Known rows, with every step that occurs
mimaf-nakat-nabom: [  2   0   8  17 -13 -14  -6   0   1  -2  -8   0  -5   1  -4  -7  -1   2
   2  -5   5   1   0   5  -3  13  -3 -12  19  -9  11  -9   6   0  -2  17
  32   7  -1  -2  -1   0   4   1   1  -1  -1   0  -4  -4   0  -2   0]
nabom-mimaf-nakat: [  1  -7   1   5   9  -2  -3   2  -8  -6  -1   0  -5  -2   0  -4   4   0
  -3  -2 -17   0   1   3  -2   5  -8   1   9  -6  -1   0  -2   6  -7   7
   0   4  -1   1   4   6  -6  -5  -4   5  -3   1  -6   4   1   1   2]
tukeg-nabom-nozi: [  2   1  -4 -10  30   2   1   2  -5   2  -1   1   6   1   1   2  -2   3
  -5   6  -9  -1  -4 -14   0   5   6   2  -4   0  -5  -2  -4  -1   1 -15
   9  -2   4   0  -4   1   2   1  -3   5   6  -1  -4  -6  -2  -2   1]
nakat-nabom: [  1   3   7  10   0 -14  -2  -2   4   6  -4  -1  -4   2  -3   3  -4   0
  -1  -5  14   3  -1   2  -1   5   0 -11  12  -4   7 -10  11  -5   4  15
  10   1  -2   0  -5  -3   8   2   2   0   2  -4  -2   5  -1  -2  -1]
tukeg-nakat-mimaf: [  2   0   2  -3 -10   6   1   0   2   8   1  -3  -4   0  -2  10   9   1
  -5  -5   7   1  -1  -6   8   0  12  16   9  -8  -4  -6   5   3  10  -4
 -14  -7  -5  -4   3  -2  -2   2   1  -3   2  -7   6   8   0  -1   0]
tukeg-nakat-gulek-nabom-nozi-mibi: [  5   7  -5  -7   7  19   6   0   8  -7   8   1   9   3   0  10   2   1
   7  10  -6  -1  -1 -11  -4  -2   4   8  -3   9   2  -5 -13 -12  -1 -11
  21  -5   4  -3   1 -10   3   9   0   0   6   3   2  -9  -8   0   2]
mibi-nozi-nabom: [ -1  -4   2  -7   8  18  -1   5   6  -1  -6  -3   1   0   3  -5  -7   0
   6  11  -4   8  -2   8  -6  -1  -5   1  -7   5  -5   7   6   5  12  17
 -44  -4   5   4   1  -7   4  -2   1   0 -15  -3   9  -3   1   0  -2]
nakat-gulek: [  6   4   0   5  -4   7  -5   1   5  -5  -3   3   2   2   1  -9  -5   1
   2  -2  -7  -1  -1   5   6  -2   0 -12   4   2   7  -9   3  -1   4   4
  -1   1  -6   3   1   1   0  -1  -4  -6   7   0  -3  10   1   2  -5]
tukeg-nakat: [  5   6   2  -8   9   7  -1   1   4   0  -1  -1  -1  -2  -3   8   0   2
  -5   5  -9   2   0 -10   4   7   3   9  -3   2   1  -6   6  -1  11   1
  -5  -6  -2   1  -1   4  -3   2   1   0   6  -3   4   8  -2   0  -1]
nabom-nozi-mibi: [  1   4   0 -10  22   6  -2   0   5   3   4   0   5   2   6  12   5   1
   3   5   6   1  -2   8  -5   1   2   3   1   1   2  -6 -14  -7  -5  -7
 -20  -4  10   1  -8  -8  11   1   0   4  -3  -2  -3  -6  -2  -1   4]
mimaf-nabom-nozi-nakat: [ -8   3 -11  -2  17 -14  -2  -3   1   0   5   1  -2  -2   6   2  -3  -1
   3   1   9  -1   2   0   0   4  -2   1 -15   1   1  16  -9  -2  -5   2
  24   2   5   3  -1   8   1  -4   2  -4  -3   0   1 -12   2  -1   3]
mibi-nozi-nakat-tukeg: [ -4   6   4  -5 -20  -6   2   1   8   3  -1   1   7  -1   0  -4   1   1
  -1   0   0   1  -1   5  -6 -11   8  -2  -8   2   3  -2  -2  -2   0  -1
 -29   3  -1   7   4   7  -2   2   1   1  -1   1  15   3   1   5  -4]
mibi-nozi: [  2   7   6   1   9   9  -4   3   6   6  -7  -1   1   2   1  -3  -3   2
   2  10 -13   4  -2  -2  -1   1  -2   4  -1   9  -3  -2   4   0   9   7
 -57  -2   5   5  -1  -4   3   1  -5   3  -7  -7   4   0   1   0  -2]
gulek-nabom: [  2   0  -4  13  18   0   0   2   4   2  -1   2  -4   5   5   5  -5  -1
   1   4 -10   0  -2  -9   6  -5   1  -3   2   7   1   4   1   3   5   7
 -18  -3  12  -1  -1  -9  -3   8   5   8  -4   0  -7  -7  -2  -1  -2]
mibi-nozi-nakat-gulek-nabom-mefuva: [  4  10  -2  13 -20  15   3   1  -3  -7  -5   6   3   1   2 -12  -4   1
   9  -4 -10  -1   4  -3   4  -5  -4   1  -9  12  -1  14  -8  -5  -1 -21
  -5  -1   8   2   7  -9   2  -3  -4  -2  -3   7  -6 -10  -1   3  -8]
gulek-nakat-tukeg-nabom-nozi-mibi: [  1  -3   5 -25  -7  -1   6   4   2   6   4  -1  17   0   1   5   2   1
   2   8  -4  -1  -3   0 -11  -9   9   4 -12   3   0  -9  -7  -5  -4 -16
  -5  -3   5  -2  -9  -4  -2   6   4   6   5   7   2  -6  -3  -2   8]
mibi-nozi-nakat-mefuva: [ -3  13   3   3 -20   6  -3   0   5   2  -1  -3   0  -5   3   7  -2   2
  -1   5  -6   4   1   7  -3  -3   0   0  -3   4  -1  -2   6   2  13   0
 -20  -1   3   6   2   2  -6   1  -4   0  -9  -6   7  -1   3   4   0]
nabom-nozi-nakat: [-3  3 -4 -5 21 -9 -1  0  1  0  3  3  1 -3  7  6  1  2  1  3  3  0  1 -2
 -3  1  6  4 -2 -3  5  9 -8 -8 -4 -3  6  1  7  4 -2  8  3 -3 -2 -2  0 -1
  1 -6  0  1  1]
mimaf-nakat: [  2   1   4   9  -1  -1  -9   3   1  -4  -7   2  -4   1   2  -8   1   3
   0   1 -13  -2  -1   6   3   9  -4  -7   8  -8   6  -5  -2   7  -2  10
  -1   4   5   2   0   1  -4  -1   0   2  -6   1  -6  -6   3   0  -1]
mibi-nozi-nakat: [ -1   9   2   0   2  -3  -1   4   4   2  -4   1   1  -1   4   1  -2   2
   4   6  -7   5   0   1  -5  -1   1   9  -9   1   0   7  -1  -2   1   4
 -29   0   9   8   2   1  -3   0  -3   0  -3  -3   6  -8   2   2  -2]
tukeg-nakat-mimaf-nabom-nozi-mibi: [ -4   0  -7 -13  -1  10   3  -4   6   5   8  -4   0   1   1  13   8  -2
   3   4  19   0  -1   0  -1   2   2  18  -4  -2  -7   0 -11   0  -4  -9
   9  -7   0  -5  -3  -5   6   1   2  -3  -4  -5   7  -6   0  -4   7]
tukeg-nabom-mimaf-nakat-gulek: [  6  -4  -3   1 -16   8  -1   3 -11 -14  -3   4   4   0  -6 -18  -2   2
   0  -2 -18  -2   0   0  -1   3  -6  -5   3  -8   1  -8   1   5  -8  -6
  38   8 -10   3   9   5 -13  -1  -9  -3  10   7  -8   5   0   2  -3]
gulek-nabom-nozi: [  0  -1  -7   9  36   1   3  -1   3   0   3   2  -2   2   6   8  -3   1
   1   8  -8  -2  -2 -16   2  -1   4   1   3  10   1   6  -4  -5   0   0
  -6  -2   8  -3  -2  -4   5   5   0   6  -2  -1  -2  -8  -3  -1   1]
nakat-mimaf: [  0  -4   4   5  -3   1  -1   1   2  11  -1  -2  -7   3   4   4   6  -1
  -3  -7  15   0  -3   6   5  -4   9   3  13  -9  -2  -5   3   7   4  -2
 -32  -3   2  -2   0  -5   2  -1   2   0  -5  -9   0   8   3  -1  -1]
mibi-nozi-nabom-mimaf: [ -2  -9  -1  -9  20  17   3   2  -4  -2   0  -4  -1  -4  -1   1  -3  -2
   1   8  -5   9   0   5  -7  -5  -8  10  -5   6 -12  10   6   4   3  12
 -42  -4  -2   4   4  -2   0  -8  -2   2 -12  -2   8   8   0   2  -1]
nozi-mibi: [  4   4   5  -4   3   4  -3   2   7   7   1  -1   2   5   5  10   3  -1
   3   4   5   2  -1  14  -2  -2   0  -4   0  -4   2  -6  -8   0  -1   4
 -32  -5  13   2  -8  -9   2   4   3   5  -4  -2  -6  -2   0  -1   1]
gulek-nakat-tukeg-nabom-nozi: [  0  -6   3 -22   3  -6   5   3  -2   4   2   0  14  -3  -1  -4  -2   3
  -3   5 -13  -3  -2 -12  -5  -5  11   0  -9   6  -2  -7   3  -3   1 -15
   2   1  -4  -3  -5   5  -2   5   0   4  10   6   7   2  -1  -2   3]
mimaf-nabom: [ -3   0  -6   4   6  -7  -6  -3   4   3  -3  -1  -8   2   1  -3  -6  -3
   0   3   5  -1   0   5   5   4 -11  -7  -8   2  -3   7   2  10   2  13
 -10   1   2   1  -5   2  -2  -1   3  -3  -4  -5  -2  -1   3  -3   1]
tukeg-nakat-nabom-mimaf: [  3   2   4  -3   9  -3   5  -4  -7  -1   4  -4  -3  -4  -9  11   4  -1
  -8  -6   7   5   2 -12  -4   3  -1   9   7  -1  -2  -7  12  -7   0   4
  25  -1 -12   0   2   6   2   0  -1   0  11  -4   3  16  -5   0   2]

Rows
[  0  -3  -1 -14   9  -2   4   0   0  -1   2   1  12   0  -2   0   2   3
  -8   3  -6  -4  -3  -9  -1  -3  10  -5  -6   1  -1  -8  -5  -1  -1 -17
   3   1  -5   0  -2   6   2   4  -1   6  10   2   5   4  -1   1   0] | nakat-tukeg-nabom-nozi
[  2  -3   3  -7 -26  -6  -1   5  -2  -3  -5   3  10   2  -5 -13  -1   2
  -5   0 -17  -6  -3   1  -2  -1   5 -12  -2 -10   2 -10   1  11  -2  -6
  10   6  -2   1   2   5 -14   6   1   7   4   6  -1   0   0   2  -2] | mimaf-nakat-tukeg-nabom
[ -4   2  -5  -8  14   4  -2  -3   7   4   5  -2   2   3   4  10   2  -2
   4   9  12  -1  -1   8  -3   3  -6   2  -8   4  -4   5 -15  -2  -7   2
  -5  -4   7  -1  -8  -6   9   0   2   0  -5  -2  -2 -11   0  -3   6] | mimaf-nabom-nozi-mibi
[ -2  10   6  11 -13 -14   1   0   5   5  -5  -1  -1   0  -1  -1  -4   1
   4   2  12   8   1   1  -7   3   2   3   2  -2   6   0   5 -10   1  12
   8   4   2   5   0  -2   5   2   1  -4   1  -3   6  -8   0   0  -1] | mibi-nozi-nakat-nabom
[ -1  -9   4  -1 -11  -4   0  -1  -4  -3   2   1   1  -3  -4  -6   7   1
 -10  -9  -9  -6   1   9  -4  -5  -3  -9   7  -6   2  -7  -2   7  -8   1
  -3   6 -10   2   5  13  -6  -1  -2   3   0   5   4  13   1   6  -1] | nabom-mimaf-nakat-tukeg
[  0  -3   6   1 -24  -8  -4   1   6  -2  -2   3   2   0  -2  -9   2   2
  -5  -4 -13  -5  -1  11  -1  -1   2 -15   8  -6   9 -10  -1   7  -3   4
  -8   6  -6   1   2   7  -4   1   2   3  -1   4   2   7   2   4  -2] | mimaf-nakat-tukeg
[ -1  -3   8   0  14 -14   3  -1   0   5   1  -2   3  -3   0   2  -4   2
   3   4   6   3  -1  -9  -6   4   4   2   6   6   7  -4  10 -15   3   6
  14   1  -3  -4  -9   0  11   0   2  -1   5   0   4  -3   0  -5   6] | gulek-nakat-nabom-nozi
[  3 -11  -1   1  -7  14  -2   3  -6 -17  -1   2   0  -3  -2 -17  -2   0
   4  -3 -12   1   2  14  -2   1 -10  -7   5  -6   3   1   0   4  -4  12
  27   6 -10   3  10   3  -8  -8  -4  -8  -1   8   0   6   1   3  -4] | nozi-nabom-mimaf-nakat-gulek
[ 0 -3  3  4 13 -8  3 -3 -8  1  2 -3 -5 -2 -5  6  1 -2 -6 -6 12  4  1  0
 -3 -1 -3 -3 10 -3 -1 -4  7 -4 -4 10  9  1 -5  0  0  2  7 -3 -2  1  4 -5
  0 16 -2  1  0] | nakat-nabom-mimaf
[ -1   3   3   6  17  -9   0  -5   3   4   1   0   0   1  -1   4   0   2
  -2   2  16   0  -1  -4  -5   6   4  -5  11   1   6  -6   2 -12   0   6
  19   2  -5  -2  -5   0  17  -1  -1   0   3  -4   3   2  -1  -2   1] | nakat-nabom-nozi
[  5  -3   0   8 -10   6  -4   2  -6 -12  -2   4  -1  -1  -3 -16   1   1
   1  -4 -15  -1   2   5   1   1  -8  -4  10  -5   5  -6  -4   2  -8   4
  22   9 -11   2   8   8  -7  -4  -9  -5   5   4  -7   8   1   4  -3] | nabom-mimaf-nakat-gulek
[  1  -8  -4  14  14   1   1   2  -8  -8   1   1  -6   0   1  -2   1  -1
   0   0 -22   0   0  -5   0   0  -7   2   8  -1  -1   6  -3   7  -8   3
   7   3   5  -1   6   0  -9   2   0   8  -4   3  -9  -7  -2   1   0] | gulek-nabom-mimaf-nakat
[  3   1  -5   7  -1  14   0   1   6  -9   2   4   6   4   4  -2   2   2
  11   8  -9  -2  -1  -1  -5   0   0  -3   4   4   7  -4 -17  -6 -11  -3
  22   2   7  -2   1 -11   1   6  -1   3  -2   6  -5 -18  -3   0   2] | mimaf-nakat-gulek-nabom-nozi-mibi
[ -7  -5  -6   5  -8  -7  -3  -3   2  10  -2  -3 -12   4   1   0   1  -4
   0  -3  19  -4  -1   8  10  -2  -3   1   1  -6  -7   8   5  12   1   5
 -12  -1  -1  -4  -2  -3   0  -2   4  -5  -8  -8  -2   2   5  -3   1] | nakat-mimaf-nabom
[  3   6   6  -1  -5  -7   0  -3   4   3  -2  -2  -2  -1  -8   5  -1   1
  -4  -1   9   3   0 -10   0   9   3   0   8  -4   5 -12  13  -8   9  11
  25  -2  -9  -2  -1   3   4   5   3  -2  12  -3   2   5  -4  -2   0] | tukeg-nakat-nabom
[-10  -2  -7  -7  -8 -16   3  -5   5   0   7   2   4  -2   1  -2   1  -1
  -2  -5   7  -5   1   4  -3  -8   4  -6 -12   1   5   7  -6   0  -7  -3
  12   5  -5   2   1  13   0  -2   4  -5   1   3  10   1   3   4   0] | mimaf-nabom-nozi-nakat-tukeg
[  8   5  -6   6  -1  13   3   0   6  -9   1   4   3   2  -4  -1  -5   1
   3   4 -16  -1   0 -18   7  -3   2   0  -2   9   4  -3   3  -4   8   1
  21  -2  -3  -2   7  -4  -6   9   1  -3   9   3   0  -1  -5   1  -4] | tukeg-nakat-gulek-nabom
[  2  10   4  -9 -14  11  -4  -2   2  -2   1  -4  -1  -4  -4  16   4   2
  -9   2 -16   0   1  -4   4   3   3  -3  -2   2  -2 -15  13   3  21  -4
  -5  -7  -8   0   0   5  -6   3   0   2  -1  -7   5  11  -1   3   1] | tukeg-nakat-mefuva
[  0  -9  10   0 -11  -5   1   3   1  15  -1  -4  -4   0   4   2   4   0
   2  -5   6   1  -2   4   5  -6   9   9   7  -4  -2  -3  12   4   7  -1
 -31  -3   2  -4  -5  -7  -4   1   5  -1  -2  -3   1   1   4  -4   4] | gulek-nakat-mimaf
[  4  -3  11 -17 -30   0   2   3 -14   1  -5   3  13  -2  -4  -9   1   0
  -4  -8 -15  -5   1   0   2  -4   2  -3 -15   3  -5   1   1   5   4 -32
  -8  -3   1  -3  -6   1  -5  -2   2   4   5  11  -5   4   1   2  -2] | gulek-nakat-tukeg-nabom-mefuva
[ -5   0  -2   6 -30  -4  -1  -3  -9   4  -1   0  -9  -1   3  -3   6  -4
   1 -15  20  -4   5  13   9   1  -5   3  -7  -7  -9  20  -7   8  -5 -20
   2  -2   5  -3   0  -1   1 -11   2  -8 -10   0  -5  -7   5   0  -2] | nozi-nakat-mimaf-nabom-mefuva
[ -1   1  -1   3 -10   3  -6  -4  -7  -1  -4   1  -6   1   0  -6  -1  -4
   0  -7   4  -6   3   8   9   6 -14  -7 -13   5  -8  16  -5   7  -1 -13
 -13  -3   3  -2  -6   0   5 -11  -1  -3  -6   1 -10   0   3   0  -3] | mimaf-nabom-mefuva
[ -3  -6   4   1 -27  -3  -1  -1  -9   8  -4  -2  -7  -1   2  -8   3  -4
   5 -10  11  -5   4   9  10   2  -7   8  -7   2 -10  17   4   9   1 -16
 -15  -4   1  -7  -6  -6   4 -10   3  -7  -6   3  -6  -3   6  -3   1] | gulek-nakat-mimaf-nabom-mefuva
[ 3  4 -8 15 -6 -2  2  2  3 -7  1  6  0  2  4 -5 -7  0  7 -3 -7  0  2 -6
  4 -8  2 -7 -3  4  8  5 -2 -4  0  1 20  3  7  4  5 -4 -8  7  2 -3  3  8
 -5 -9 -2  2 -6] | nozi-nakat-gulek-nabom
[ -1  -5  -3 -15  -5 -10   8   2 -12  -3   5   1   8  -3  -5   3   3  -1
 -10  -7  -5   0   1  -2  -5 -13   5   1 -11  -7  -5  -1  -2   4  -9 -16
   7   2  -3   5   4  12 -14   2  -1   6   9   6   2  12  -2   4  -1] | nozi-nakat-tukeg-nabom-mimaf
[  3  -1  -7  15   7  10  -1   0   3 -12  -1   5   1   2   3 -10  -3   3
   6   6 -16  -4  -1 -12   2   3   0  -6   9   7   8   0  -7  -5  -5  -2
  30   6  -2  -3   6  -2   1   4  -5  -1   1   5  -2 -11  -1   0  -1] | mimaf-nakat-gulek-nabom-nozi
[  5   2  -5  17   1   6   0   1   5  -6  -1   5  -1   5   2  -5  -7   0
   5   1  -7  -2  -1  -7   6  -7   1 -10   3   9   6  -4   0  -2   3   2
   8   1   3  -1   4  -8  -4   6   0   0   2   4  -6  -2  -2   1  -5] | nakat-gulek-nabom
[ -5   0 -10  -1  28  -4  -4  -5   4   2   1  -1  -4   0   2  -1  -3  -1
  -1   5   5  -3   0  -3   3   7  -6   0  -6   6  -4   8  -6   1  -3   2
   3  -1  -2  -1  -4   5   8  -3  -1  -3  -3  -4  -2  -3   3  -2   2] | mimaf-nabom-nozi
[ -3  -2  -1   6 -21   4  -4  -5  -6   5  -3  -1 -10   1   0  -4   7  -4
  -2 -13  20  -6   2  12  13   4  -8   0  -2  -2 -10  15  -3  11   0 -17
 -14  -5   1  -6  -3  -5   7 -10   2  -6  -7  -2  -8  -1   5  -1  -1] | nakat-mimaf-nabom-mefuva
[ -3   3   3   3   5  -9   6  -2  -5   2   1  -3  -2  -3  -5   4   0  -1
   1  -2  10   8   2  -1 -12  -4  -1  10   1  -2  -2   4   5 -10  -5   6
   4   3  -2   5   4   2   4  -3  -3   0   2  -3   6   5  -2   1   0] | mibi-nozi-nakat-nabom-mimaf
[ -7 -10  -1   1 -15 -13  -1   0   2  13  -2  -5  -9   1   3  -5  -3  -4
   6  -2  15  -1   0   6   7  -2  -2   6  -3  -1  -8   8  12  10   4   8
 -17  -1  -1  -5  -6  -3  -5  -2   6  -8  -4  -4   1  -7   6  -7   5] | gulek-nakat-mimaf-nabom
[ -1 -13  -3 -10  25   9   3   2  -7  -6   4  -4  -3  -4   2   5   1  -4
  -3   0   4   6   1   9  -3  -3  -6   2  -2  -2  -7   9   6   5   1  12
 -17  -3  -1   2   3   1  -2  -8   3   1  -8   1   2  11   0   2  -1] | nozi-nabom-mimaf
[  0   3   4   3   0  -2  -2  -1   5  -1   1  -1   4   2   1   4   5   2
   6   4  12   1   0   7 -11   8   0  -3  13  -7   8 -10 -12 -10 -10   6
  29   2   5  -2  -5  -6  13   1   1   2  -1   1  -2 -14  -2  -2   6] | mimaf-nakat-nabom-nozi-mibi
[ -4  -3  -4  -3 -16  -1   1  -4   3   7   0  -4 -10   1  -4   5   3  -3
  -2  -2  17  -2   0  -1   9   4   0  13  -3  -4  -9   5   7  10   5   0
   3  -5  -6  -5   1   2  -3   0   3  -8   0  -7   6   1   2  -4   3] | tukeg-nakat-mimaf-nabom
[ -1   0   2   3   9 -18   5  -2  -8  -1   4  -1  -4  -4  -3   7   1  -3
  -3 -10  12   6   3   3  -5  -2  -1   3   4  -6   3   1   3  -8 -10   6
  26   2  -2   4   2   6   0  -3  -1  -2   5   0   0   7  -2   2   1] | nozi-nakat-nabom-mimaf
[  5  -3  -8   2  13  14   8  -1  -5 -10   6   1  -1  -2  -5   4  -2  -2
  -1   0 -15   1   2 -18   3  -8  -2   8  -2   9  -3  -1   3  -3   1  -7
  19  -3  -8  -1   9   0  -7   4  -2   1  12   3  -2  10  -6   2  -3] | tukeg-nakat-gulek-nabom-mimaf
